What can hang from each mark
defu: deme
samef: deme mugu pinup
deme: defu fufov rekon
rekon: deme
pinup: samef
fufov: mugu
mugu: fufov samef

Each row was made from one small tree. Brackets hold a mark, then the marks that hang from it, in alphabetical order. Every link used is in the known rows. Write each row's tree.
Known rows
(rekon (deme fufov)): [ 0.60 -0.88 -1.81 -1.47  2.03 -0.17 -0.43  0.58  4.20 -1.11  1.54 -1.15
  2.89  1.39  0.41  2.05  1.60  0.90 -0.02 -0.57 -1.77]
(deme defu (fufov (mugu samef)) rekon): [ 1.78  0.41 -5.56 -0.53  1.06  1.50 -0.03  0.44 -2.04 -1.17 -0.79 -1.56
  0.63  4.45  1.19  4.37  2.01  0.24  1.18 -0.77  1.65]
(pinup (samef (deme defu fufov rekon))): [-0.64  0.83 -6.20  1.69  4.45  0.45 -3.67 -0.47 -2.89 -0.49 -0.30  1.17
  2.85  4.28  1.65  1.29  4.22  0.20  1.76  0.30  2.10]
(samef deme mugu): [ 0.62 -1.58 -1.14  0.39  0.44 -0.12 -2.05 -2.01 -1.36 -2.57  1.08  0.84
 -0.83 -0.58  0.37 -0.78 -1.21  2.31  0.11  1.08 -0.85]
(pinup (samef (deme defu) mugu)): [-1.03  0.40 -3.80  3.34  1.42 -0.42 -1.27 -3.03 -2.97 -1.58  0.12  1.54
  1.30  1.09  1.26 -1.57  1.90  2.24  1.61  0.01  1.23]
(rekon (deme defu (fufov mugu))): [ 2.25 -0.69 -4.77 -1.89  2.18  0.37 -0.56 -0.22  2.81 -2.39  1.30 -1.73
  4.71  2.76  2.28  4.12  1.45  1.54  1.11 -1.92  1.13]
(samef (deme fufov rekon)): [ 1.01 -1.30 -3.74 -1.04  3.73  0.51 -4.48  0.59 -1.30 -1.51  0.65  0.42
  0.60  2.74  1.04  2.26  1.11  0.36  0.37  1.37 -0.44]
(defu (deme (fufov mugu) rekon)): [ 2.42 -2.01 -5.45 -0.30  2.29  2.13 -2.44  1.69  0.14 -1.68  1.15 -0.34
  0.45  0.94  2.51  3.06  1.46  0.80  0.81  0.88  0.76]
(defu (deme fufov rekon)): [ 0.84 -1.54 -4.33  0.92  4.02  0.49 -3.52  1.43 -0.22  0.67  0.43  0.06
  0.10  1.70  1.11  2.57  2.63 -0.07  0.37  0.82 -0.44]
(samef (deme defu fufov) mugu): [ 1.28  0.13 -3.83 -1.17  3.89 -0.87 -2.34 -2.34 -1.70 -1.89  0.57  0.38
  1.10  3.19  0.85  2.35  0.93  3.22  0.35 -0.14  0.21]
(deme defu (fufov (mugu (samef pinup)))): [ 0.49  1.63 -4.06 -1.10  0.53  1.88  1.18 -1.10 -0.27 -0.24 -0.71 -0.98
  3.23  4.52 -0.70  3.45  1.98  2.16 -0.42 -2.23  2.09]
(mugu fufov (samef (deme rekon) pinup)): [-2.90 -3.03 -2.98  2.78  1.86  1.96 -4.08 -0.80 -2.78 -0.78 -0.59  0.46
  2.21  2.55 -0.90  1.40  0.38  1.22 -1.45  0.04 -0.69]
(defu deme): [-1.00 -1.92 -1.24  2.84  2.34 -0.15 -2.84  0.04  0.19  0.42  0.52 -0.09
  0.15 -0.19  1.03 -0.15  1.89  0.20  0.18  0.41  0.22]
(fufov (mugu samef)): [ 0.14  0.03 -0.69  0.34 -2.48  1.89  2.20 -0.26  0.21 -2.31  0.11 -1.20
 -0.19  0.47  0.96  0.31 -0.05  0.50  0.51  0.36  0.54]
(samef (deme fufov) pinup): [-0.22 -0.13 -2.24 -1.38  2.94  0.78 -3.25 -1.08  0.22 -0.47  0.78  0.95
  3.18  2.74 -0.99  1.16  1.22  2.41 -1.12 -0.28  0.12]
(fufov (mugu (samef deme pinup))): [-0.82 -1.56 -2.11  1.20 -0.93  2.40 -2.53 -1.70 -1.40 -2.56  0.39 -0.17
  1.95  1.50 -0.21 -0.37  0.40  1.93 -0.23 -0.08  1.42]
(pinup (samef (deme defu fufov) mugu)): [-0.21  1.46 -4.84  0.88  3.00 -0.15  0.06 -2.59 -1.62 -2.09  0.38  1.47
  1.99  2.82  1.42  0.22  2.66  2.90  1.25  0.31  0.81]
(deme fufov rekon): [ 1.71  0.03 -3.13 -1.84  1.49  0.75 -0.78  1.39 -0.29  0.04 -0.02  0.11
 -0.30  1.82  0.12  2.80  0.72 -0.16  0.05  0.25 -0.62]
(pinup (samef (deme defu rekon))): [-1.57 -0.64 -5.31  4.13  3.04  0.05 -4.94 -1.04 -4.62  0.05 -0.64  1.38
  1.90  2.74  1.56 -0.52  3.35 -0.80  2.18  0.09  2.52]
(deme rekon): [ 0.99 -1.09 -2.15  0.66  0.13  0.35 -2.32  1.02 -1.75  0.42 -0.32  0.27
 -1.09  0.18 -0.39  0.97 -0.04 -1.18  0.38  0.02  0.15]
(rekon deme): [ 0.02 -2.20 -0.76  0.75  0.55 -0.30 -1.86  0.12  2.74 -0.57  1.18 -0.86
  2.19 -0.33  0.39  0.20  0.87  0.08  0.48 -0.63 -1.11]

Write each row's tree
[ 0.94  1.16 -1.80 -1.98 -0.87  2.00  3.41  0.23  1.62 -2.94  0.53 -1.42
  0.31  2.11  1.25  2.22  0.66  1.62  0.01  0.54  0.03] : (deme (fufov (mugu samef)))
[-1.69 -0.37 -1.84  0.19  2.52  0.95 -2.21 -1.47 -0.28 -0.47  0.09  0.07
  2.35  3.96 -1.54  0.76  2.51  2.14 -1.21  0.05 -0.24] : (mugu (samef (deme fufov) pinup))
[ 2.46 -1.30 -5.75 -2.34  1.74  2.78 -4.31  0.13 -1.33 -2.54  1.15  0.95
  2.52  2.14  0.34  2.61  0.06  1.89 -0.27 -0.30  1.48] : (samef (deme (fufov mugu) rekon) pinup)
[-2.30 -0.08 -3.79  3.09  2.28  0.44  0.67 -2.88 -2.47 -2.88  0.00  1.63
  3.04  0.95  2.28 -0.10  0.83  3.29  0.36  0.09  0.70] : (pinup (samef (deme defu) (mugu fufov)))
[-2.69 -2.70 -3.90  3.65  4.26  0.27 -4.32 -1.15 -4.10 -1.22 -1.19 -0.74
  1.99  4.55  1.39  2.93  1.81  0.14  0.17 -0.27  0.34] : (mugu fufov (samef (deme defu rekon)))
[-1.22  1.10 -1.57  1.32 -1.87  1.54  5.65 -1.22  0.15 -2.50  0.30  1.62
  0.71 -1.86  1.06 -0.76 -0.92  2.86 -0.39  0.50 -1.34] : (pinup (samef (mugu fufov)))
[-2.49  0.65 -3.06  3.62  3.02 -0.22 -2.71 -1.98 -2.67 -0.67 -0.15  0.99
  3.35  2.35  1.77 -1.42  3.47  0.20  1.70  0.05  2.52] : (pinup (samef (deme defu)))
[-3.54 -1.94 -0.22  2.15  2.16  0.75 -0.65 -1.37 -0.31 -2.88 -0.13 -0.62
  1.77  2.03  1.36  0.62  0.53  1.38 -0.70  1.46 -1.22] : (mugu fufov (samef deme))
[ 1.51 -0.04 -3.57 -2.80  1.52  2.32 -2.04 -0.88  0.62 -2.93  1.28  0.53
  3.56  1.89  0.61  1.76  0.02  3.12 -0.77 -0.34  1.27] : (samef (deme (fufov mugu)) pinup)
[-0.11 -0.82 -1.13 -0.46 -1.07  1.39  2.32 -1.46 -0.16 -0.70  0.17  1.31
  1.36 -1.07 -1.61  1.15 -2.58  4.02 -2.51 -1.32 -1.43] : (samef (mugu fufov) pinup)
[ 0.35 -2.75 -4.81  1.63  3.40  0.14 -3.85 -1.87 -4.20 -2.34 -0.21  0.94
  1.23  1.84  1.40  3.06 -1.10  2.14  0.15 -0.20 -0.18] : (samef (deme defu rekon) (mugu fufov))
[ 3.20  0.50 -6.11 -2.22  1.93  1.38 -1.12  0.77 -1.64 -1.12 -0.08 -0.52
  1.29  3.34  1.63  4.90  0.73  0.32  1.19 -1.22  2.32] : (deme defu (fufov mugu) rekon)
[ 0.01  1.29 -3.10 -0.07  1.06  0.73  1.37 -1.70  0.28 -3.27  1.40  1.56
  0.68  0.33  1.08 -1.08  1.48  3.13  0.62  1.64 -0.78] : (pinup (samef (deme fufov) mugu))
[ 1.42 -2.75 -4.07  1.08  0.14  0.72 -5.58 -1.45 -3.55 -0.50  0.59  1.92
 -0.37 -0.19 -1.90 -0.02 -1.12  2.32 -0.50 -0.26 -0.38] : (samef (deme rekon) mugu pinup)
[ 0.89 -1.69 -5.17  1.44  1.34  2.31 -1.43  1.18  0.03 -1.83  0.50 -1.34
 -0.25  2.09  1.98  2.82  2.71  0.68  0.79  1.10  0.18] : (defu (deme (fufov (mugu samef)) rekon))
[ 2.39 -0.90 -3.06 -2.93  0.11  1.42  0.68  0.71  4.52 -3.43  2.26 -1.45
  3.43  0.63  2.05  2.86  0.40  1.78  0.45 -0.27 -0.58] : (rekon (deme (fufov mugu)))
[ 1.26 -0.61 -3.51 -0.74  2.12  1.79 -0.23  0.68  2.14 -2.18  1.48 -0.49
  1.59  0.66  2.73  2.38  1.58  1.93  0.29  0.65  0.86] : (defu (deme (fufov mugu)))
[ 0.29 -2.24 -5.07  2.59  1.56  1.15 -5.03 -0.94 -4.42 -2.40 -0.48 -1.07
  0.73  3.69  1.98  2.02  1.60 -0.22  1.87 -0.06  2.49] : (fufov (mugu (samef (deme defu rekon))))
[ 2.20  1.48 -3.95 -2.92  1.79  0.90  1.16 -0.24  0.42 -1.64  0.18 -0.97
  2.35  2.98  1.95  3.79  0.86  1.66  0.60 -1.22  2.12] : (deme defu (fufov mugu))
[-2.48 -1.64 -0.95  2.40  0.80  0.71 -3.64 -1.87 -1.60 -0.10 -0.12  0.08
  1.71  2.26 -1.79 -1.09  1.70  1.08 -0.77 -0.17  0.20] : (mugu (samef deme pinup))
[ 0.45 -1.64 -1.97  0.42  0.13  0.40 -3.31 -2.48 -1.73 -0.96  0.79  1.65
  0.66 -0.34 -1.75 -0.90 -1.10  3.29 -1.00 -0.32 -0.36] : (samef deme mugu pinup)
[ 0.58 -0.76 -3.57 -0.71  3.92 -1.00 -1.87 -0.33  2.47  0.02  0.79 -1.47
  4.31  3.39  0.82  3.43  2.96  0.75  0.46 -1.81 -0.25] : (rekon (deme defu fufov))
[ 0.10 -2.55 -4.05  1.69 -0.71  2.72 -4.71 -0.73 -3.04 -2.11  0.18  0.13
  0.77  1.72 -0.40  0.59  0.22  0.94  0.13 -0.15  1.33] : (fufov (mugu (samef (deme rekon) pinup)))
[ 1.21 -2.46 -5.62  2.04  2.05 -0.07 -7.01 -2.42 -5.39  0.61 -0.33  1.68
  0.93  1.97 -1.74  1.34  0.13  2.02  0.01 -1.64  1.27] : (samef (deme defu rekon) mugu pinup)
[ 0.68  1.22 -2.50 -1.87 -1.19  2.68  2.59 -0.39  1.03 -1.26  0.19 -0.60
  1.80  2.34 -1.03  1.93  0.80  2.53 -0.97 -0.83  0.52] : (deme (fufov (mugu (samef pinup))))
[ 1.54  0.44 -4.71 -0.69  3.68 -0.05 -2.24  0.52 -1.97  1.12 -0.82 -0.18
  0.91  3.92  0.23  3.99  2.15 -0.27  0.55 -0.90  0.89] : (deme defu fufov rekon)
[-2.53 -3.12 -2.19  2.67  2.48  1.12 -2.80 -0.36 -2.49 -2.38 -0.40 -0.25
  0.86  2.19  1.31  1.52  0.30  0.16 -0.33  1.30 -1.19] : (mugu fufov (samef (deme rekon)))
[-0.82  0.04 -1.95  2.21 -0.38  0.43  0.01 -2.21 -1.40 -2.71  1.00  1.86
 -0.16 -1.20  0.98 -2.87  0.55  2.36  1.06  1.47 -0.23] : (pinup (samef deme mugu))
